Each row was made from one small tree. The marks that hang from a mark follow it in brackets, in the order of their numbers. Every link used is in the known rows. Write each row's tree.
(in the rows, 128 means zero)
Known rows:
J_66{J_407{J_169 J_644}}: [162 108 129 122 155 126 105 102 117  97 127 132 119 110 133 117 121 104
  92 135 134 126 118 118 100 136 114 173  82 141 121 151 148 118 124 144
 170 152 131 150  89 103 156]
J_483{J_66{J_407} J_169}: [154  92 116 143 160 153 102 116 120 125 122 106 114 145 136 122 132  74
 103 127 132 141 113 103 114 110 105 145  68 153 139 171 133  72 129 142
 148 129 132 132  94 126 146]
J_483{J_66 J_169{J_407{J_332} J_633}}: [146  89 121 119 160 127 110  90 127 130 115 119 110 144 119 127 147  83
  99 121 132 156 112 129 115 121 103 112  63 171  98 188 138  98 134 138
 148 104 113 126  93 133 157]
J_976{J_633}: [153  97 114 169 161 129 106 119 130 115 114 139 116 137 144 157 141 105
  86 128 120 103 127 130 106 125  95 131 105 127  94 137 143 136 134 133
 138 144 141 123  86 107 161]
J_483{J_66{J_407{J_332}} J_169{J_633}}: [154 114 121 131 158 141 107  95 123 128 121 115 116 148 121 112 131  84
  98 126 131 158 105 103 114 125 108 116  72 156 122 182 133  89 127 141
 168 136 114 131  92 129 156]
J_939{J_169{J_407{J_644} J_483 J_633}}: [152  87 110 135 141 123 109  64 128  88 116 140 132 109 129 143 143  95
  93 119 115 157 116 106 117 108 107 111  75 167  50 148 157 101 134 146
 161 122 121 135 105 105 170]
J_483{J_66{J_407{J_332 J_644}}}: [166 108 116 134 164 126  99  94 125 121 122 128  99 122 133 127 118  76
  90 134 133 151 117 121 104 134 108 148  85 151 126 182 133 128 133 145
 168 147 125 132  95 109 160]
J_323{J_633{J_844 J_976{J_483}}}: [133 119 131 133 177 129 102  95 122 124 126 140 140 146 126 141 138 108
  96 138 123  93 127 120  93  87 120  86  59 140  96 121 152 126 134 136
 118 161 138 122  85  81 151]
J_66{J_407{J_169{J_633} J_644}}: [152 119 127 117 150 125 107  87 120  99 121 128 131 113 126 109 120 116
  94 131 130 134 115 113 101 135 116 155  84 142 105 158 145 128 122 149
 186 152 122 153  86 103 155]
J_169{J_407 J_483 J_633 J_939}: [126  88 121 121 138 117 111  40 141  90  99 118 125 122 140 143 139 155
  91 128 116 165 123 146 105  94 117 118  67 155   4 174 154  88 129 138
 160 108 140 136  97 107 159]
J_939{J_169{J_483{J_66} J_633{J_976}}}: [133 111 104 155 162 160 106  60 125  93 124 131 133 125 138 137 149  89
 100 127 111 152 106  87 122  96  99  82  72 172  61 139 154  61 132 163
 166 131 119 123 101 103 152]
J_483{J_169{J_407{J_66 J_644} J_939}}: [156  74 129 115 143 106 107 111 124 113 115 122 105 124 132 122 126  96
 101 127 133 137 114 164 112  78 129 131  55 149 117 151 144  79 136 134
 151 118 138 132  98 130 157]
J_332{J_407{J_169{J_633}}}: [146 118 143 138 160 138 110  82 124  98 129 129 121 119 116 126 145 122
  89 120 112 123 105 136 100 122 121 129  72 151  70 156 136 143 126 141
 154 140 122 140  73 102 131]
J_939{J_169{J_633}}: [137 106 122 135 151 140 104  77 124  99 125 135 129 124 138 128 142  86
  97 116  99 139 107  97 114 111 101  99  81 142  76 127 149 109 128 140
 146 148 118 131  95 100 151]
J_169{J_407{J_332 J_644} J_483 J_939}: [164  84 120 120 145  92 111  56 132  95 116 139  98 107 129 159 127 124
  85 137 131 166 123 175 105 106 123 130  75 158  43 171 157 110 137 130
 160 119 137 130 106 110 182]
J_169{J_633 J_939}: [121 113 129 125 146 121 105  53 138 108 113 117 125 130 139 120 127 136
 101 124  98 141 110 144 102  92 119  96  81 126  47 149 142 123 124 137
 164 142 133 133  88 104 146]
J_332{J_939{J_169}}: [145  82 131 162 167 135 104 127 115 101 133 157 106 130 137 145 129  66
  91 124  98 125  95 104 109 101  97 107  76 143 118 127 152 118 132 141
 140 151 131 122  97  93 146]
J_844{J_633{J_323}}: [140  75 120 147 159 110 101 113 127 109 126 149 126 143 145 146 158 115
 104 134 112 126 111 102 105  89 102  88 102 125  65 141 147  97 127 159
 145 125 123 132  86 107 153]
J_976{J_483{J_66} J_633{J_323 J_844}}: [169 104 101 188 150 138 102 103 117 112  96 143 121 160 126 153 165 100
  92 125 126  99 128 106  91 117 115 105  87 140 102 138 138 135 145 151
 143 141 136 115  80 102 162]
J_633{J_976}: [137 103 121 147 179 135 101  99 124 115 132 132 126 134 147 146 142 109
 102 141 118 113 120 122 106  81 103 114  75 125 107 133 144  98 128 150
 138 139 129 129  89  92 144]
J_407{J_169}: [141  98 135 114 167 138 109  92 118  98 135 138 118 118 137 120 148 106
  93 128 120 111 116 130 102 135  98 149  78 151  98 136 155 113 125 140
 131 127 135 135  79 107 144]
J_407{J_332{J_939} J_644}: [176 101 131 135 171  93 108 113 119 124 139 170  94 120 111 143 111  67
  86 134 110 136  99 151 103 120 108  99  95 137 135 150 141 190 131 136
 156 159 121 122  94 104 172]
J_939{J_169{J_407 J_633}}: [132  88 125 131 147 130 106  83 125  94 114 132 125 120 142 139 149  95
  94 118 113 145 116 100 111 114 102 122  69 150  63 144 153  99 133 135
 145 128 116 136  99  97 154]
J_644{J_407{J_66 J_169{J_633 J_939}}}: [120 119 136 121 153 143 113  68 121  89 123 132 116 112 135 107 131 122
  83 115 106 115 118 140 100 141 104 119  71 148  96 131 151  61 128 143
 167 127 131 132  80 113 121]
J_323{J_633{J_844}}: [145 109 143 114 167 121 102  90 128 123 132 136 138 137 127 124 125  97
  92 128 118 106 129 122  96 103 116 102  77 127  83 136 150 127 129 129
 105 165 144 123  84 100 152]
J_644{J_407{J_66{J_483{J_169{J_939}}}}}: [150 105 125 141 156 156 103  84 120 103 123 127 119 129 131 128 119  93
  76 115 108 112 118 121  99 116 109 132  71 138 137 121 142  51 131 129
 154 133 141 121  95 118 133]
J_66{J_407{J_169{J_633} J_332}}: [149 125 139 110 159 131 112  82 119  98 126 142 117 122 131 116 131 120
  80 134 133 142 114 108  99 161 109 155  81 141  97 159 152 106 122 133
 166 152 115 145  83 103 159]
J_169{J_407{J_66} J_633{J_844} J_939}: [131  94 141  96 133 106 108  68 134  93  97 120 118 131 140 102 125 144
  89 122 126 146 127 140  92  80 140 118  51 133  55 162 146  85 136 141
 156 134 137 134  82 118 139]
J_407{J_66 J_169 J_332 J_644}: [173 115 138  85 166 105 114  93 113  99 139 171  97  98 119  95 123  86
  79 136 138 126 110 164 106 143 115 139  78 166 149 140 151 127 136 145
 160 147 122 129  84 125 164]
J_66{J_407{J_169}}: [147 107 135 122 159 141 106 102 118  93 126 130 120 120 145 122 134 115
  87 134 132 125 121 104  99 142 106 181  76 138 109 150 150  87 124 138
 148 146 134 147  84  99 146]
J_939{J_169{J_407 J_633{J_844}}}: [143  89 130 118 140 126 105  81 122  89 118 129 129 128 135 131 145  95
  94 114 116 142 121  89 104 106 115 109  64 142  62 142 155  98 134 137
 140 135 116 136  92 104 151]
J_169{J_483 J_633}: [138 108 116 130 150 135 110  49 137 105 120 134 143 126 130 127 142 126
  90 124 105 146 117 112 110 104  98  95  92 145  53 151 142 119 121 146
 141 126 137 128  89 111 159]
J_939{J_169{J_483}}: [153  89 116 144 151 149 105  80 122  86 134 144 123 117 144 147 145  81
  90 122 108 141 112  97 117 106  97 115  80 155  74 122 158  77 131 138
 127 138 135 125 101 103 159]
J_939{J_169}: [148  92 124 140 156 142 101  99 119  97 133 141 118 120 146 137 143  73
  94 121 106 128 112 100 113 110 100 120  79 140  95 120 153 104 132 135
 130 145 128 127  97  98 153]
J_644{J_407{J_66{J_483{J_169}} J_332}}: [167 114 130 135 163 148 107  86 116 110 134 148 111 127 120 134 124  78
  66 117 116 119 118 118 100 144 101 129  78 141 157 127 140  69 132 120
 143 138 127 116  95 122 147]

Write each row's tree:
[137 109 119 140 148 146 104  83 129 120 110  94 117 149 130 111 122 102
 109 124 124 158 105 118 113  96 121 116  64 153  93 180 136  65 127 145
 186 133 127 136  94 128 145]  J_483{J_66{J_407} J_169{J_633 J_939}}
[167  95 112 142 156 140 101 117 120 127 124 107 114 136 125 119 123  66
 106 128 132 141 111 115 114 108 113 137  73 155 148 172 130  94 130 149
 166 132 128 135  97 130 155]  J_483{J_66{J_407{J_644}} J_169}
[113  97 116 136 163 120 107  80 129 112 100 130 133 135 136 152 156 135
  96 133 123 127 124 124  97  99 106 119  58 152  70 154 143 131 133 144
 156 112 118 138  89  85 151]  J_169{J_407 J_633{J_976{J_483}}}
[148 123 126 105 169 140 119  44 123  96 134 148 114 120 117 120 149 109
  83 129 127 153 108 131 109 159  95 115  83 188  65 167 157 107 127 147
 155 119 119 126  82 121 162]  J_407{J_169{J_483{J_66} J_633} J_332}
[153  86 128 134 142 118 110  91 122 120 111 126 141 148 122 128 158 108
 106 124 122 139 116 110 111  94 112 107  68 130  86 154 142  73 126 140
 140 118 116 134  91 119 161]  J_483{J_169{J_407 J_633{J_323}}}
[174 104 109 182 143 126 104 104 115 106 100 153 129 155 126 159 163 115
  88 125 122  91 130 105  87 114 118 104  90 120  97 117 143 144 141 141
 135 151 136 119  78  95 169]  J_976{J_483 J_633{J_323 J_844}}
[166 120 141  86 159 101 113  80 117  93 133 161  88  97 123  93 114 100
  83 137 134 134 106 183 104 133 130 135  73 165 124 140 158 111 138 144
 178 149 127 129  88 123 162]  J_407{J_66 J_169{J_939} J_332 J_644}
[145 100 132 104 161 146 114  84 120  82 131 155 119 108 142 100 142 114
  78 132 131 122 119 130 108 123 101 154  66 174 111 133 157  61 132 153
 127 122 148 126  81 122 144]  J_407{J_66 J_169{J_483}}
[152  96 109 146 159 153 103  76 130 103 120 126 118 125 144 136 136 102
  87 132 125 151 123 105 110 115  95 147  80 160  87 171 140  81 129 150
 141 126 146 127  95 112 154]  J_169{J_483{J_66{J_407}}}
[182  99 108 182 139 131 108 118 111 114 104 147 132 167 114 157 167 101
  95 122 125  91 122 107  95 106 122  89  82 126 115 115 144 126 140 135
 133 144 133 119  80 112 172]  J_976{J_483{J_169} J_633{J_323 J_844}}
[133  85 119 121 146 123 112  56 138 100 106 132 137 123 135 144 151 137
  85 126 120 155 127 117 107 106  99 123  74 156  34 172 147 105 127 142
 137 105 134 134  93 108 163]  J_169{J_407 J_483 J_633}
[153 113 116 147 144 131 110  39 131 103 114 143 154 134 127 126 155 132
  96 131 103 149 119 100 110  97 102  85  93 130  44 144 144  83 120 158
 147 135 130 126  90 106 165]  J_169{J_483 J_633{J_323}}
[173 109 128 153 160 126 100  86 110 107 128 137 144 153 131 129 153 113
 109 142 122 111 126  88  94  57 128  87  72  91 102 122 146  55 129 169
 133 163 121 126  80  95 147]  J_633{J_323 J_844 J_976}
[166 111 118 162 157 129 101  84 107 106 119 146 141 156 126 139 165 117
 106 140 119 103 125  90  86  66 130  82  63 106 107 112 144  89 133 161
 131 155 123 126  79  84 151]  J_633{J_323 J_844 J_976{J_483}}
[144 111 124 118 134 128 109  33 136  89 117 119 134 134 126 119 127 145
  97 121 105 153 115 126  99  75 132  77  77 132  22 150 151  99 124 146
 154 142 145 128  85 118 154]  J_169{J_483 J_633{J_844} J_939}
[136  98 123 122 163 150 111  59 125  83 125 125 108 117 139 125 144 120
  95 132 121 137 112 147 107 121 107 142  70 180  53 154 161  68 130 152
 153 114 147 129  87 117 145]  J_407{J_169{J_483{J_66} J_939}}
[131 115 135 123 149 141 112  59 118  89 130 118 123 122 125 122 135 124
  92 109 101 115 119 128  91 140 111 103  77 133  70 133 154  89 124 138
 160 132 127 136  77 110 126]  J_644{J_407{J_169{J_633{J_844} J_939}}}
[143 117 126 113 162 145 116  56 119  85 134 134 145 129 122 115 150 136
  97 130 124 125 115 107 101 104 112 102  71 158  62 142 162  84 123 162
 152 130 128 135  76 113 146]  J_407{J_169{J_483 J_633{J_844 J_976}}}
[149 124 119 150 151 125 105  63 117 109 113 138 154 154 120 126 158 130
 106 132 110 118 119  89  91  75 126  64  70 113  81 126 140 109 128 163
 154 153 116 131  77  90 151]  J_169{J_633{J_323 J_844 J_976{J_483}}}
[167 112 141 130 160 124 108 106 119  95 133 146 106 102 117 107 128  97
  83 125 125 117 108 156 104 111 132 147  67 159 126 149 132 134 135 153
 161 147 130 135  78 114 135]  J_332{J_407{J_66 J_169 J_644}}
[162 111 134 117 160 137 112  82 117  90 132 149 111 117 134 132 133 117
  75 139 139 146 118 109 102 155 105 170  80 152  96 156 159  86 125 132
 150 143 128 139  89 105 165]  J_66{J_407{J_169{J_483} J_332}}
[156 101 145 123 173 113 110 121 120 112 131 180  87 127 132 117 120  81
  69 136 117 133 104 139 104 117 103 121  75 142 154 143 144 123 137 136
 134 155 133 112  88 111 153]  J_407{J_66 J_332{J_939}}
[117 118 123 144 187 132 103  94 126 129 121 145 138 137 134 150 144 108
  95 144 119  95 122 134 102 101 104  99  65 153  93 125 151 124 134 136
 128 152 135 122  93  73 155]  J_323{J_633{J_976{J_483}}}
[151  74 140 129 169 102 109 116 123 114 120 158  94 129 133 157 136  94
  79 134 125 139 116 139  98 125  99 142  72 144 101 168 148 136 136 124
 126 124 126 126  93  97 161]  J_169{J_407{J_332{J_939}}}
[153  96 149 166 169 130 107 138 122 107 126 160  95 127 123 128 120  91
  75 127 107 121  93 136 101  85 121 124  63 141 134 153 125 137 136 148
 143 158 138 121  81 100 125]  J_332{J_407{J_66} J_939}
[147 112 150 131 158 137 109  93 122  84 126 134  99 111 132 113 134 123
  82 127 122 122 106 162 101 106 134 150  56 154  92 148 140  94 135 143
 153 146 138 133  77 108 123]  J_332{J_407{J_66 J_169{J_939}}}
[165 111 112 164 163 137  99  83 108 109 116 138 134 159 127 138 166 107
 108 139 124 110 124  89  88  69 127  85  58 125 112 127 140  79 137 171
 139 147 121 123  80  90 146]  J_633{J_323 J_844 J_976{J_483{J_66}}}
[133  84 115 159 173 117 101 118 124 110 128 149 131 148 147 153 160 122
 112 145 118 118 110 100 108  69 105  76  92 123  70 137 149  73 129 173
 158 127 116 133  88  99 151]  J_844{J_633{J_323 J_976}}
[170 104 108 138 160 136 105  74 128 108 126 136 111 119 132 136 126  91
  85 135 130 160 119 117 111 126 102 138  87 161  96 176 140 105 130 149
 154 133 137 127  99 115 167]  J_169{J_483{J_66{J_407{J_332 J_644}}}}
[129 117 124 138 183 137 101  92 123 126 123 133 135 148 125 138 140  97
  97 138 125  98 127 121  95  89 117  88  57 153  97 135 147 121 138 144
 124 157 136 120  86  86 147]  J_323{J_633{J_844 J_976{J_483{J_66}}}}
[173  74 121 133 160  93 113  95 125 105 123 165 100 112 117 165 128  95
  77 136 128 155 115 144 106 118 105 129  78 163  85 173 153 138 136 137
 145 118 131 126 103 106 182]  J_169{J_407{J_332{J_939} J_644} J_483}
[137  72 127 118 143 118 109  71 136  84 103 134 105 113 154 135 134 138
  80 135 131 154 129 157 107  88 119 154  54 159  53 159 155  48 139 138
 138 112 156 127 100 113 154]  J_169{J_407{J_66} J_483 J_939}
[159 112 140  90 167 133 119  79 117  84 139 173 102 108 132 106 141 106
  68 136 138 136 115 139 109 148 102 146  70 177 112 137 162  72 134 141
 130 130 135 120  83 125 160]  J_407{J_66 J_169{J_483} J_332}
[158  95 122 128 156 146 103  76 127 115 112 115 142 146 113 137 133 102
  85 123 122 130 113  98  99 102 111 146  70 152 103 151 143  96 126 123
 153 122 130 133  97 115 163]  J_66{J_483{J_169{J_407 J_633}}}
[152 104 129 126 156 148 109  87 119  85 127 135 125 117 143 126 135 121
  83 135 134 133 121 100 103 137 104 174  77 150  92 151 155  74 123 142
 149 138 139 144  88 103 153]  J_66{J_407{J_169{J_483}}}
[157 121 138 119 171 152 111  74 112  91 136 155 109 115 121 124 129  90
  61 120 121 110 120 123  94 172  96 155  77 158 141 126 153  64 131 127
 154 134 126 122  87 114 140]  J_644{J_407{J_66{J_483} J_169 J_332}}
[145 107 116 139 155 152 105  98 125 126 115 103 126 148 128 111 132  86
 105 123 127 150 109  97 115 112 107 121  70 154 118 179 130  78 126 148
 167 129 122 135  92 129 147]  J_483{J_66{J_407} J_169{J_633}}
[125  84 102 165 175 126 100 114 122 112 118 149 125 152 143 161 171 116
 111 143 120 118 109 102 104  76 103  74  81 151  79 141 144  91 136 176
 161 115 116 129  88  94 148]  J_844{J_633{J_323 J_976{J_483{J_66}}}}
[148  88 111 123 142 106 111  55 137 104 108 133 138 112 122 140 138 127
  91 126 121 157 125 132 109 103 108 116  81 159  43 174 144 135 129 149
 159 111 130 139  97 111 171]  J_169{J_407{J_644} J_483 J_633}
[145 103 132 126 150 143 108  77 123  80 121 126 117 117 146 127 128 135
  86 137 130 140 118 118 102 127 116 172  71 147  73 151 159  61 124 140
 164 139 144 145  91 101 151]  J_66{J_407{J_169{J_483 J_939}}}
[138 103 129 125 144 127 108  80 130 118 120 113 127 144 126 118 133 113
 110 120 106 137 103 141 112  81 121  83  73 134  80 143 144  97 123 132
 154 132 131 132  90 125 151]  J_483{J_169{J_633 J_939}}
[145 109 122 119 165  91 109  75 128 120 116 142 122 121 120 145 134 118
  95 138 131 148 120 142 104 108 116 107  75 144  78 169 144 143 133 147
 176 130 101 137  94  98 169]  J_169{J_407{J_332 J_644} J_633{J_976}}
[191 117 125 146 167 130  99  97 119 109 123 151 114 130 108 143  90  83
  66 139 129 140 103  97  89 130 120 171  89 138 149 155 141 138 127 127
 193 175 127 135 103  91 176]  J_66{J_407{J_332{J_939} J_644} J_483}
[135 101 110 151 173 141 104 110 116 120 126 136 126 146 132 153 155 102
 105 136 119 105 112 125 105  82 106 103  59 148 130 122 143 117 132 140
 135 126 127 127  90  96 151]  J_633{J_976{J_483{J_169}}}
[146 106 120 138 166 134 101  99 114 108 127 135 127 148 131 142 148 111
  98 132 120  99 124 106  86  74 124  94  58 128 119 120 144 137 134 147
 127 143 131 127  77  91 146]  J_633{J_844 J_976{J_483}}
[150  74 121 130 147 138 108  93 123  78 119 150 116 110 151 140 148  88
  79 125 127 147 124 104 117 107 101 145  58 169  80 135 160  47 140 141
 127 121 136 125 105 108 157]  J_939{J_169{J_407{J_66} J_483}}
[143 105 115 138 146 147 108  58 127  88 127 139 136 120 135 133 148  96
  92 119 101 149 109  92 118 109  99  93  82 156  55 131 155  89 127 143
 146 138 126 127  99 106 160]  J_939{J_169{J_483 J_633}}
[123 120 123 122 162 143 115  43 126  83 123 127 132 121 133 126 145 151
 100 137 119 135 108 139 107 101 114 108  70 164  36 142 166  65 124 159
 173 123 132 137  84 105 148]  J_407{J_169{J_483 J_633{J_976} J_939}}
